Every row comes from one small tree of marks. The marks that hang from a mark follow it in brackets, in the order of their numbers. Every link used is in the known rows. Which tree was each row made from?
Known rows
q_376{q_582{q_281{q_218{q_880} q_336{q_389}}}}: [-0.123,-1.583,-5.884,0.408,0.397,0.532,-1.303,-2.199,-1.533,2.278,-0.875,1.103,4.877,0.007,-0.917,1.458,-0.268]
q_281{q_336{q_389} q_582{q_373}}: [0.856,-0.979,-3.126,8.138,3.551,-4.831,-2.814,-6.306,-1.085,-4.944,1.781,2.038,-1.604,-3.914,-1.835,2.265,-0.394]
q_880{q_901}: [-1.518,2.060,9.091,0.339,-0.713,-1.083,0.449,-2.355,4.367,3.417,2.348,-5.489,-5.877,-1.044,1.044,1.508,-2.119]
q_582{q_281{q_336} q_373}: [0.329,-2.109,1.648,2.930,2.181,-0.478,-3.382,-3.107,-1.735,1.490,2.543,0.631,-2.694,-0.490,-2.051,2.101,4.557]
q_582{q_281{q_218{q_880{q_901}} q_336{q_389}} q_373}: [-1.918,-3.019,-0.704,-5.361,-1.883,1.229,0.665,0.505,-0.584,1.215,-2.153,-0.436,2.960,1.874,1.164,2.283,2.127]
q_373{q_582{q_281{q_218{q_880} q_336{q_389}}}}: [0.193,0.299,-0.968,0.318,2.250,-0.433,-1.546,-0.602,-1.227,3.431,-3.395,1.326,6.482,-1.396,-0.833,1.217,-1.961]
q_376{q_582{q_373}}: [2.968,0.295,1.909,8.718,3.447,-2.320,2.010,-1.221,0.271,-3.390,2.118,-2.840,-4.278,2.023,0.821,-1.937,-1.111]
q_373{q_582{q_281{q_218{q_880{q_901}}}}}: [-0.590,2.646,5.387,-6.773,-2.015,3.593,3.353,5.264,2.082,4.032,-2.132,-3.126,1.913,2.378,2.063,-1.478,-2.498]
q_376{q_582{q_281{q_336} q_373}}: [3.183,-3.661,-3.077,5.906,3.831,-0.209,-2.450,-2.822,-3.471,-2.123,2.208,0.903,-1.935,1.741,-1.530,0.977,3.780]
q_582{q_373}: [0.236,2.251,6.460,5.763,1.492,-2.574,0.641,-1.571,1.877,0.417,2.352,-3.248,-5.306,-0.624,0.482,-0.799,-0.216]
q_376{q_582{q_281}}: [2.919,1.103,-0.644,4.765,1.612,0.759,-0.942,-1.902,-1.408,2.442,2.098,-2.044,-2.146,-1.366,-2.532,0.753,0.623]
q_373{q_582{q_281{q_218 q_336}}}: [1.213,0.843,1.763,1.001,2.220,0.455,-3.117,0.052,-1.152,2.854,0.203,1.794,3.035,-0.692,-2.093,-0.528,-0.467]
q_376{q_582{q_281{q_218{q_880} q_336{q_389}} q_373}}: [1.113,-3.051,-7.005,1.425,1.455,0.442,0.656,-0.174,-3.040,-1.474,-1.819,1.419,4.475,2.388,-0.046,-0.140,1.322]
q_336{q_281{q_218{q_880} q_582} q_389}: [-0.043,2.506,-3.116,-3.379,-1.777,-0.883,0.765,1.843,1.313,-1.389,-4.628,2.395,2.169,-4.680,-0.866,1.080,-4.188]
q_582{q_281{q_218} q_373}: [0.232,2.388,2.324,-1.379,-1.436,1.373,1.175,2.758,-0.613,3.114,1.453,-0.683,-0.217,-0.488,-1.953,-2.404,2.369]
q_376{q_582{q_281{q_218{q_880} q_336} q_373}}: [-0.389,-2.843,-3.595,-1.264,0.043,2.704,0.452,1.227,-1.476,-0.866,0.557,1.248,0.694,5.354,1.682,-1.998,2.524]
q_880{q_218 q_901}: [-2.194,2.244,7.320,-2.815,-4.443,1.002,2.140,0.266,3.385,4.556,1.397,-6.156,-5.710,1.903,4.352,-0.734,-2.480]

Write each row's tree
[-0.927,3.644,0.773,1.483,-1.207,-0.129,1.508,0.957,1.771,-3.079,3.588,0.401,-2.700,-1.192,0.129,-4.401,-1.267] | q_281{q_218 q_582{q_373}}
[-1.710,1.904,2.029,-4.404,-2.389,3.208,2.474,3.804,1.015,3.572,0.686,-1.446,-0.364,1.990,0.714,-2.478,2.012] | q_582{q_281{q_218{q_880}} q_373}
[-4.257,-0.662,3.558,-3.501,-1.749,-1.239,-0.355,-2.284,4.205,2.999,-0.729,-2.593,1.095,0.339,3.050,2.259,-2.969] | q_281{q_218{q_880{q_901}} q_336{q_389}}
[1.416,1.325,-3.825,-2.123,-1.288,-1.080,2.408,3.889,-0.417,-5.159,-5.228,3.138,1.773,-2.397,0.095,-0.045,-2.520] | q_336{q_281{q_218{q_880} q_582{q_373}} q_389}
[2.096,1.783,-0.905,-1.509,-1.238,-0.278,0.814,4.398,-0.101,-5.102,-1.588,3.310,-1.725,-1.698,-0.780,-1.814,-1.009] | q_336{q_281{q_218 q_582{q_373}}}
[0.208,2.396,1.606,-2.793,-1.452,-2.006,1.238,1.956,2.038,3.009,-5.872,-0.140,2.771,-2.930,-0.014,1.990,-3.829] | q_336{q_281{q_218{q_880}} q_389}
[-0.359,-0.073,-4.052,4.258,1.377,-3.429,-1.525,-2.943,-0.610,-4.697,1.480,2.983,1.521,-3.126,-1.153,-0.394,-0.982] | q_281{q_218 q_336{q_389} q_582{q_373}}
[3.101,0.921,-2.822,1.483,0.142,1.813,2.272,3.112,-2.643,-0.816,1.234,-0.454,0.623,1.841,-1.269,-3.258,1.565] | q_376{q_582{q_281{q_218} q_373}}
[-0.575,-0.987,0.605,-0.661,-0.423,1.126,-2.130,0.074,-1.365,2.092,2.235,1.445,0.188,0.593,-1.631,-0.379,3.929] | q_582{q_281{q_218 q_336} q_373}
[1.786,-2.243,-2.492,4.788,2.539,0.323,-4.041,-4.763,-2.073,1.588,2.811,0.319,-1.550,-0.369,-2.266,2.610,2.214] | q_376{q_582{q_281{q_336}}}
[1.202,-0.256,-2.374,-6.378,-2.880,-0.124,4.053,5.374,0.561,-5.800,-5.755,1.325,1.159,-0.675,1.878,1.129,-2.726] | q_336{q_281{q_218{q_880{q_901}} q_582{q_373}} q_389}
[0.152,-1.105,0.486,-3.706,0.522,0.838,-0.015,0.775,-0.378,2.589,-4.181,-0.500,5.560,0.370,0.486,2.462,-2.206] | q_373{q_582{q_281{q_218{q_880{q_901}} q_336{q_389}}}}
[-0.969,-0.795,0.434,5.891,2.497,-1.971,-3.226,-4.570,0.917,-4.570,4.137,1.712,-5.647,-1.277,-0.153,0.122,0.860] | q_281{q_336 q_582{q_373}}
[-3.168,-2.536,2.421,-8.235,-3.030,3.597,0.735,2.273,1.122,1.940,0.466,-0.704,-0.852,4.446,3.043,0.057,3.247] | q_582{q_281{q_218{q_880{q_901}} q_336} q_373}
[-4.899,-1.389,1.199,-5.253,-2.616,2.037,0.783,0.728,3.550,-4.148,2.202,0.010,-3.496,3.763,4.913,-1.850,-0.592] | q_281{q_218{q_880{q_901}} q_336 q_582{q_373}}
[0.977,-0.992,-2.783,1.787,1.208,-1.643,-2.052,-1.809,-2.921,1.309,-0.155,1.987,3.934,-2.197,-3.363,1.855,2.579] | q_582{q_281{q_218 q_336{q_389}} q_373}
